Each row comes from the steps of one walk. Every step used is in the known rows, and no mark comes twice. Write the walk behind each row, first mark first.
Known rows:
T, R, D, W, E: | -.03 | -.18 |  .20 | -.09 | -.22 |  .58 | -.08 | -.05 | -.13 | -.01 | -.22 |  .19 | -.22 | -.15 | -.03 |  .06 | -.01 | -.06 | -.21 |  .28 | -.03 |  .01 | -.18 |  .06 |
W, E, B, T: |  .11 |  .11 |  .04 |  .09 |  .00 | -.46 |  .00 |  .00 |  .16 | -.14 | -.21 | -.18 | -.04 |  .13 | -.02 | -.18 | -.18 | -.05 | -.10 | -.06 |  .28 |  .13 | -.36 | -.10 |
D, S: |  .05 |  .00 | -.24 | -.08 |  .04 | -.22 |  .12 | -.19 | -.13 | -.08 | -.28 |  .15 |  .14 | -.11 | -.07 | -.37 | -.19 |  .02 |  .05 | -.20 |  .01 |  .03 |  .42 | -.06 |
T, J: |  .05 | -.27 | -.19 | -.32 |  .06 |  .06 |  .00 | -.35 | -.35 | -.05 | -.23 | -.10 |  .32 | -.14 | -.12 | -.03 |  .14 |  .06 |  .14 | -.19 |  .14 | -.06 |  .44 | -.10 |
J, T, R, D, S: | -.11 |  .07 | -.30 | -.09 |  .14 |  .23 |  .08 |  .09 | -.25 |  .00 |  .20 |  .17 | -.01 | -.06 |  .14 |  .21 | -.27 |  .11 | -.12 | -.09 | -.36 |  .00 |  .30 | -.02 |
B, T, R, D, J: | -.12 | -.04 | -.12 |  .02 | -.07 |  .52 |  .01 | -.04 | -.22 |  .01 |  .22 |  .12 |  .36 | -.05 |  .18 |  .43 | -.26 |  .02 | -.09 |  .16 | -.38 | -.11 | -.31 | -.15 |
D, W, E, B: |  .11 | -.13 |  .09 |  .04 | -.08 | -.20 | -.09 |  .02 |  .11 |  .13 | -.47 |  .06 | -.38 | -.01 | -.12 | -.45 |  .26 | -.07 | -.06 |  .03 |  .27 |  .17 | -.02 |  .08 |
B, T: | -.01 | -.06 | -.24 | -.15 |  .02 | -.12 |  .07 | -.28 |  .00 | -.12 | -.31 | -.16 |  .39 |  .03 |  .02 | -.11 | -.12 |  .03 | -.07 |  .15 |  .02 | -.16 |  .05 | -.28 |
R, T, J, D: |  .05 | -.19 | -.26 |  .15 |  .07 |  .09 |  .02 | -.25 | -.17 | -.40 |  .48 | -.21 |  .26 | -.04 | -.05 |  .08 |  .09 |  .01 |  .08 | -.31 | -.08 | -.42 |  .20 |  .13 |
R, D, S, E, B, T, J: | -.02 |  .20 |  .07 |  .00 |  .19 | -.46 |  .16 |  .33 |  .25 |  .24 |  .35 | -.17 |  .24 |  .08 | -.08 |  .03 | -.02 |  .04 |  .22 | -.20 |  .13 |  .10 |  .19 |  .06 |
D, S, E, B: |  .00 |  .40 |  .03 | -.10 |  .08 | -.71 |  .08 |  .15 |  .09 |  .21 | -.31 | -.04 | -.30 |  .07 | -.14 | -.42 |  .04 |  .04 |  .11 | -.18 |  .23 |  .11 |  .28 |  .14 |
E, B, T, R: | -.03 |  .19 | -.31 | -.08 | -.08 |  .15 | -.01 |  .00 | -.05 | -.20 | -.45 |  .06 | -.08 |  .19 |  .09 |  .20 | -.03 |  .12 | -.14 |  .05 | -.03 | -.04 | -.25 | -.19 |
T, J, D: |  .10 | -.22 | -.09 | -.13 |  .01 |  .17 | -.02 | -.28 | -.27 | -.30 |  .34 |  .15 |  .12 | -.12 | -.09 |  .18 |  .13 |  .03 |  .16 | -.10 | -.02 | -.20 |  .30 |  .02 |
E, B, T: |  .07 |  .15 | -.26 |  .00 |  .06 | -.29 |  .05 | -.01 |  .13 | -.04 | -.35 | -.07 |  .10 |  .17 |  .03 | -.16 |  .03 |  .07 | -.08 | -.03 |  .08 | -.08 | -.13 | -.22 |
J, D, S, E: | -.03 |  .28 |  .14 | -.07 | -.03 | -.37 |  .07 | -.06 |  .06 | -.17 |  .28 |  .09 | -.22 | -.06 | -.12 | -.22 | -.18 | -.06 |  .16 |  .06 |  .01 | -.08 |  .35 |  .18 |
E, B: |  .11 |  .16 | -.19 | -.09 |  .07 | -.24 | -.01 | -.06 | -.14 |  .05 | -.44 |  .13 | -.22 |  .04 | -.06 | -.30 |  .22 |  .11 | -.11 | -.09 |  .12 | -.04 |  .12 | -.04 |
W, D, S, E: | -.08 |  .42 |  .45 | -.05 |  .00 | -.34 | -.04 | -.12 |  .06 |  .01 | -.04 | -.36 | -.09 | -.09 | -.10 | -.39 |  .06 | -.06 |  .12 | -.12 |  .27 |  .01 |  .18 |  .23 |
D, W, E, B, T: |  .09 | -.12 |  .06 |  .14 | -.08 | -.27 | -.03 |  .03 |  .32 |  .04 | -.40 | -.08 | -.05 |  .10 | -.03 | -.25 |  .05 | -.10 | -.03 |  .10 |  .25 |  .16 | -.25 | -.08 |
B, T, R, D: | -.11 |  .07 | -.18 | -.14 | -.08 |  .46 |  .06 | -.06 | -.14 | -.18 | -.08 |  .05 |  .27 |  .02 |  .11 |  .32 | -.20 |  .07 | -.23 |  .27 | -.24 | -.25 | -.23 | -.18 |
S, D, W, E: |  .08 | -.39 |  .46 |  .08 | -.20 |  .27 | -.04 | -.16 |  .01 | -.14 | -.36 | -.07 | -.05 | -.19 | -.04 | -.36 |  .05 | -.09 | -.03 |  .18 |  .20 |  .07 | -.18 |  .00 |
B, E: |  .03 | -.06 | -.16 | -.08 |  .04 | -.14 |  .00 | -.36 | -.06 |  .52 | -.38 | -.16 | -.02 |  .05 | -.11 | -.38 | -.18 |  .03 | -.01 | -.01 |  .07 |  .13 |  .28 | -.12 |

Which walk is each row?
| -.15 |  .44 | -.05 | -.09 |  .17 | -.26 |  .03 |  .43 | -.03 |  .24 |  .17 | -.02 | -.43 |  .11 |  .08 |  .15 | -.08 |  .10 | -.06 | -.07 | -.14 |  .05 |  .20 |  .19 | : J, T, R, D, S, E, B
| -.09 | -.02 | -.39 | -.28 |  .04 |  .20 | -.06 | -.22 | -.40 | -.13 | -.27 | -.08 | -.05 |  .00 |  .13 |  .26 | -.11 |  .13 | -.12 |  .04 | -.16 | -.12 |  .22 | -.12 | : J, T, R
| -.05 |  .01 | -.17 |  .02 | -.09 |  .56 | -.01 |  .26 |  .15 |  .14 | -.29 |  .30 | -.06 |  .12 |  .13 |  .23 |  .25 |  .08 | -.19 |  .27 | -.24 | -.11 | -.21 | -.09 | : E, B, T, R, D, W
|  .00 |  .02 |  .19 |  .02 | -.17 |  .37 | -.10 |  .22 | -.05 |  .05 | -.31 |  .32 | -.50 | -.02 | -.04 | -.04 |  .16 | -.02 | -.24 |  .15 |  .02 |  .13 | -.26 |  .14 | : T, R, D, W, E, B
|  .10 | -.35 |  .03 |  .09 | -.01 | -.09 | -.05 |  .00 |  .22 |  .09 | -.18 | -.10 |  .15 |  .06 | -.08 | -.04 |  .20 | -.08 |  .20 | -.13 |  .35 |  .27 | -.02 | -.05 | : D, W, E, B, T, J
| -.01 |  .03 |  .12 | -.13 |  .01 | -.26 |  .05 | -.11 | -.04 | -.14 |  .49 |  .04 |  .02 | -.09 | -.17 |  .02 | -.08 | -.05 |  .37 | -.18 |  .10 | -.01 |  .48 |  .21 | : T, J, D, S, E
|  .06 | -.11 |  .18 |  .21 | -.01 | -.10 | -.01 |  .23 |  .35 |  .15 |  .01 | -.03 | -.03 |  .06 |  .00 | -.14 |  .10 | -.08 | -.17 |  .16 |  .08 |  .06 | -.30 | -.02 | : R, D, W, E, B, T
|  .01 |  .14 |  .17 |  .23 | -.07 |  .13 | -.06 |  .22 | -.09 | -.07 |  .25 |  .09 | -.08 |  .04 |  .12 |  .34 | -.31 | -.06 | -.12 |  .01 | -.12 |  .25 | -.70 | -.01 | : W, E, B, T, R, D, J
|  .01 | -.04 | -.03 |  .08 | -.23 |  .21 | -.08 |  .06 |  .18 | -.10 | -.50 |  .05 | -.23 |  .15 |  .03 |  .08 | -.03 | -.06 | -.08 |  .16 |  .16 |  .21 | -.39 | -.07 | : D, W, E, B, T, R
| -.02 | -.05 |  .07 |  .02 |  .03 |  .22 | -.13 |  .28 | -.03 |  .21 |  .00 |  .07 | -.49 |  .04 |  .11 |  .17 |  .13 |  .00 | -.24 |  .13 | -.10 |  .12 | -.11 |  .12 | : J, T, R, D, W, E, B
|  .19 | -.02 |  .11 |  .34 |  .04 | -.34 |  .11 |  .09 |  .22 | -.44 |  .63 |  .11 |  .07 |  .09 | -.06 |  .12 | -.24 | -.11 |  .28 | -.37 |  .16 |  .35 | -.08 |  .09 | : W, E, B, T, J, D, S
|  .09 | -.24 |  .39 |  .30 | -.14 |  .07 | -.01 |  .12 |  .34 | -.13 | -.31 | -.13 | -.05 |  .05 |  .08 | -.22 |  .06 | -.08 | -.01 |  .13 |  .23 |  .16 | -.48 | -.11 | : S, D, W, E, B, T
| -.05 | -.22 | -.30 | -.12 |  .20 | -.17 | -.05 | -.22 | -.28 |  .24 |  .15 | -.12 |  .20 | -.09 |  .11 |  .01 | -.06 |  .04 |  .08 | -.09 | -.22 | -.03 |  .24 | -.12 | : D, J, T
| -.11 | -.26 |  .04 | -.09 | -.03 |  .39 | -.11 |  .04 | -.08 |  .10 |  .01 | -.02 | -.20 | -.10 |  .10 |  .20 | -.04 | -.03 | -.21 |  .22 | -.15 | -.01 |  .00 |  .05 | : J, T, R, D, W, E
| -.14 | -.24 | -.25 | -.20 |  .00 |  .60 | -.05 |  .03 | -.17 |  .26 | -.10 |  .15 | -.06 | -.07 |  .16 |  .23 |  .16 |  .09 | -.18 |  .27 | -.37 | -.18 |  .28 | -.05 | : J, T, R, D, W
| -.06 | -.17 | -.15 | -.09 |  .26 | -.04 | -.01 | -.02 | -.25 |  .36 |  .49 | -.06 |  .27 | -.16 |  .14 |  .09 | -.04 |  .05 | -.05 | -.03 | -.36 | -.07 |  .15 | -.05 | : R, D, J, T
| -.14 |  .35 |  .15 |  .00 | -.03 | -.01 | -.03 |  .30 |  .01 |  .22 |  .16 | -.03 | -.08 |  .12 |  .10 |  .37 | -.09 |  .02 | -.03 |  .18 | -.14 | -.04 | -.41 |  .02 | : S, E, B, T, R, D, J
| -.12 |  .45 |  .08 | -.15 | -.03 |  .01 |  .01 |  .29 |  .08 |  .05 | -.12 | -.15 | -.16 |  .19 |  .06 |  .28 | -.05 |  .08 | -.18 |  .27 |  .01 | -.22 | -.34 |  .00 | : S, E, B, T, R, D
|  .10 | -.15 | -.15 |  .01 |  .03 |  .05 |  .10 | -.19 | -.18 | -.29 |  .43 |  .35 |  .18 | -.15 | -.10 |  .03 | -.07 |  .00 |  .29 | -.31 | -.07 |  .08 |  .46 |  .07 | : T, J, D, S
| -.09 | -.03 | -.08 | -.10 | -.06 |  .53 | -.05 | -.07 | -.48 |  .07 |  .07 |  .27 |  .06 | -.17 |  .06 |  .28 | -.07 |  .05 | -.11 |  .08 | -.34 | -.08 | -.11 |  .00 | : T, R, D, J
| -.01 | -.27 | -.05 | -.12 |  .00 |  .28 |  .01 | -.06 | -.04 |  .31 | -.21 |  .19 |  .11 | -.15 | -.02 | -.25 |  .31 |  .02 | -.16 |  .23 | -.17 | -.25 |  .29 | -.04 | : R, D, W
| -.01 | -.46 | -.24 |  .17 | -.02 |  .34 | -.01 | -.21 |  .01 | -.14 |  .33 | -.09 |  .24 | -.06 | -.07 |  .01 |  .34 | -.04 |  .18 | -.20 | -.15 | -.37 |  .34 |  .15 | : R, T, J, D, W
|  .09 | -.31 |  .18 |  .15 |  .05 |  .07 |  .00 |  .19 |  .26 |  .17 |  .16 | -.04 |  .20 |  .01 | -.03 |  .07 |  .20 | -.08 |  .05 | -.07 |  .18 |  .16 | -.13 | -.01 | : R, D, W, E, B, T, J
| -.03 |  .03 |  .06 | -.04 |  .03 | -.30 |  .10 | -.08 |  .21 | -.25 |  .56 | -.12 |  .33 |  .03 | -.11 |  .20 | -.23 | -.08 |  .38 | -.09 |  .06 | -.05 |  .34 |  .02 | : B, T, J, D, S, E
|  .19 | -.07 |  .17 |  .20 | -.01 | -.20 | -.02 | -.02 |  .15 | -.47 |  .54 |  .01 |  .03 |  .09 | -.05 |  .20 | -.09 | -.07 |  .13 | -.16 |  .23 |  .12 | -.23 |  .04 | : W, E, B, T, J, D
| -.03 |  .09 |  .31 |  .07 | -.01 |  .12 | -.12 | -.27 | -.23 |  .07 |  .08 | -.10 |  .15 | -.19 |  .01 | -.16 |  .19 | -.04 |  .07 | -.15 |  .01 |  .01 | -.15 |  .08 | : W, D, J
| -.07 |  .60 |  .40 |  .21 |  .06 | -.53 |  .02 |  .20 |  .38 |  .01 |  .05 | -.40 | -.07 |  .15 |  .01 | -.28 |  .08 | -.03 |  .12 | -.16 |  .28 |  .14 | -.13 |  .12 | : W, D, S, E, B, T
|  .02 |  .43 |  .08 |  .18 |  .01 | -.59 |  .10 |  .22 |  .36 | -.19 |  .36 |  .06 | -.15 |  .18 | -.02 | -.09 | -.15 | -.04 |  .15 |  .04 |  .02 | -.02 |  .01 |  .12 | : J, D, S, E, B, T
